Each row was made from one small tree. The marks that hang from a mark follow it in brackets, in alphabetical order. Every link used is in the known rows. Write each row's tree.
Known rows
zupep{salu{mizup}}: [ 10.0  -6.1 -14.6   8.0 -25.0 -10.0 -15.0  13.4  11.2   0.1  21.9 -10.1
  -8.5   7.6   5.9]
posug{zupep{salu{mizup{vete}}}}: [ -6.4   7.0  -3.3  -3.2 -12.1 -10.0   5.1  13.9  20.1  14.0  12.6 -20.8
  -8.3  12.0  -4.8]
mizup{salu{zupep{posug}} vete{lemuz{bama}}}: [  1.5   3.9  10.0 -15.7  19.3   3.4  -0.4 -14.1 -30.3  -4.5 -20.9  14.9
   7.1  -5.2  -2.5]
vete{lemuz{bama{zupep}} mizup{salu}}: [ -2.1 -19.0  -3.2  18.3  12.6  13.2 -24.9  -2.2  33.9   8.1 -24.5  -8.0
  32.9  -3.2   4.4]
mizup{salu vete{lemuz{bama}}}: [ 10.5   6.7   0.4  -8.6  28.2  -6.9 -14.0 -14.0   0.9   6.1 -17.4   9.0
  45.8   4.6  -4.5]
lemuz{bama{zupep} vete}: [ -6.2  40.5 -20.3  12.3  21.0   2.8  51.2  20.0 -18.2  13.4   8.2  -0.5
  23.0  -1.2  20.8]
zupep{posug salu}: [ 16.5 -30.4   0.8  -1.8 -15.3 -11.6 -10.9   4.7   0.2 -10.9  18.0   7.0
 -18.0   3.0  15.0]
lemuz{bama}: [  3.1  14.0 -22.2   8.9  -8.3 -13.8  22.2   8.7 -21.0  -2.7  22.8   3.1
  28.9   3.7  19.9]
lemuz{bama vete{zupep{posug salu}}}: [  1.9   6.0  -2.2  -7.6  21.8  16.4  15.8   4.2 -25.9 -17.1   7.0  26.8
 -22.6   2.7   4.0]
salu{mizup zupep{posug}}: [ -4.8  10.8  -5.9   4.5 -42.6  -7.7  19.2  10.6 -26.2  -9.2  26.1  -8.8
 -30.8  -7.0   9.5]
vete{lemuz{bama} mizup zupep{posug salu}}: [  1.4 -38.7   9.9   4.8   7.7  24.7 -34.2 -16.5  19.8 -21.4  -0.9  10.5
 -17.2  -3.7 -15.1]
mizup{salu{zupep{posug}} vete}: [ -3.3   4.2   9.9 -19.9 -10.6 -13.2  11.6  -6.0 -26.4  -2.0 -20.2   8.6
 -10.6  -3.6   3.1]
posug{zupep{salu{mizup{vete{lemuz{bama}}}}}}: [ -1.9   6.5  -3.8   2.9  17.8   6.5  -7.9   6.9  16.9   9.9  10.8 -12.5
   9.9  10.9 -12.4]
vete{lemuz mizup{salu{zupep}}}: [ -2.5 -18.8   5.2   1.9 -27.5   5.0 -19.6  -9.6  35.6 -19.8 -22.2  -4.5
  14.9 -10.5  -9.9]
zupep{posug}: [ 10.7 -11.1   0.0  -1.1 -26.6 -20.4  10.6   5.1  -7.5  -8.6  23.5   1.2
   0.2  -2.1  16.0]
vete{lemuz mizup zupep{salu}}: [  5.0 -30.1   9.9   2.1 -15.1  11.0 -34.8 -15.2  62.1 -21.6 -11.4   0.7
   0.4  -8.3 -24.9]
zupep{posug salu{mizup{vete}}}: [  4.9  -7.7   3.8  -4.1  -5.2 -10.7 -10.6  -0.9 -11.1  12.8  17.4  -9.6
 -28.3  10.7  -3.4]

Which tree is each row?
[ -6.4  42.2 -14.2  -3.0  10.0   5.3  45.1   7.5 -18.1 -12.2   8.4  18.4
  15.6  -1.8   1.9]
lemuz{bama vete{zupep}}
[ -9.5 -27.9   4.2  -0.2 -34.6   2.6  -8.0  -2.7  -0.7 -15.8 -12.1  -1.4
 -18.5  -4.8   5.8]
vete{mizup{salu{zupep{posug}}}}
[  2.5   9.1   8.0   2.2  29.9  -2.9  18.0  -6.5 -10.5  20.3  -1.8  -2.9
  15.6  -7.6   3.8]
mizup{vete{lemuz{bama{zupep{posug}}}}}
[ -8.6  37.3  -1.3  -8.8 -18.9 -15.4  15.2  -3.5   2.7   8.8   3.3  -8.4
   0.4  -1.9 -19.1]
salu{mizup{vete{zupep}}}
[-14.2  -5.4  -1.4  11.7  22.8  20.6  10.1   6.9  -6.9   9.3 -14.6  -1.9
  -2.7   5.0  16.3]
lemuz{bama{zupep{posug}} vete{mizup{salu}}}
[ -2.8  20.7  10.5  -7.4  13.1   4.9  -2.7 -14.8 -15.6   3.5   8.1   2.6
  -5.7  -3.1 -22.9]
salu{mizup{vete{lemuz{bama} zupep{posug}}}}
[ -3.2 -31.7  14.0  -5.9 -23.8   0.8 -27.9 -10.6  23.7 -15.1 -17.8   7.1
 -14.3  -2.7  -5.2]
vete{mizup{salu} zupep{posug}}
[  1.8  -9.3 -11.5   8.0 -28.9  -7.1  -5.9  26.2  29.4  -1.9  22.3 -15.6
 -11.0   9.4   6.6]
posug{zupep{salu{mizup}}}
[  9.5  -7.8  15.6 -14.6  31.4   9.9 -15.5 -19.8  -5.0  -7.2  -9.2  20.3
  -8.2  -2.3 -17.0]
mizup{vete{lemuz{bama} zupep{posug salu}}}
[ -2.5  19.0   4.8   8.1  22.5   2.2   7.8  -1.4 -13.8  27.5   8.0 -16.9
   1.3  -3.2  -2.4]
salu{mizup{vete{lemuz{bama{zupep{posug}}}}}}
[  0.6  -2.0   6.0   2.0   3.6  -5.4  -2.9   8.4  -2.7  29.5   1.6 -17.2
 -32.9   2.6   3.0]
bama{zupep{posug salu{mizup{vete}}}}
[ -7.7  -5.8  -8.3  24.6   4.1  10.8   2.5   0.2  28.2   8.1   0.2 -16.6
  29.2  -8.4   3.5]
vete{lemuz{bama{zupep}} mizup}
[ -3.2  13.0 -11.8  15.0  24.7  18.3  15.0  23.6 -26.6  15.1  16.5  -4.1
 -31.7   7.1  17.7]
lemuz{bama{zupep{posug salu{mizup}}} vete}
[ -4.4  22.0  -2.1 -16.5 -12.2 -15.7  17.7  -3.4 -13.4   1.4 -24.9   4.1
  12.5  -3.5   0.2]
mizup{salu{zupep} vete}
[  4.9 -10.9   2.2 -10.1 -26.8 -11.2   1.5   5.9 -19.1 -16.0  -9.4  13.4
 -14.3  -6.3  15.8]
mizup{salu{zupep{posug}}}
[ 13.1  -9.7  30.2 -26.5   8.7  -8.3 -27.5 -22.4  22.6  -9.2 -32.2  19.1
   5.3  -8.2 -22.9]
mizup{salu vete{lemuz zupep{posug}}}
[  5.4   8.9  -6.5   3.4  22.4   3.8 -16.0  -6.0  -1.8  11.5  11.0  -6.3
  12.7   9.8 -13.1]
zupep{salu{mizup{vete{lemuz{bama}}}}}
[-10.9   4.5 -13.2   8.5  10.4  13.3   7.9   2.6  -2.5  -4.5  -5.4   2.7
  26.2  12.5   7.1]
lemuz{bama vete{mizup{salu}}}
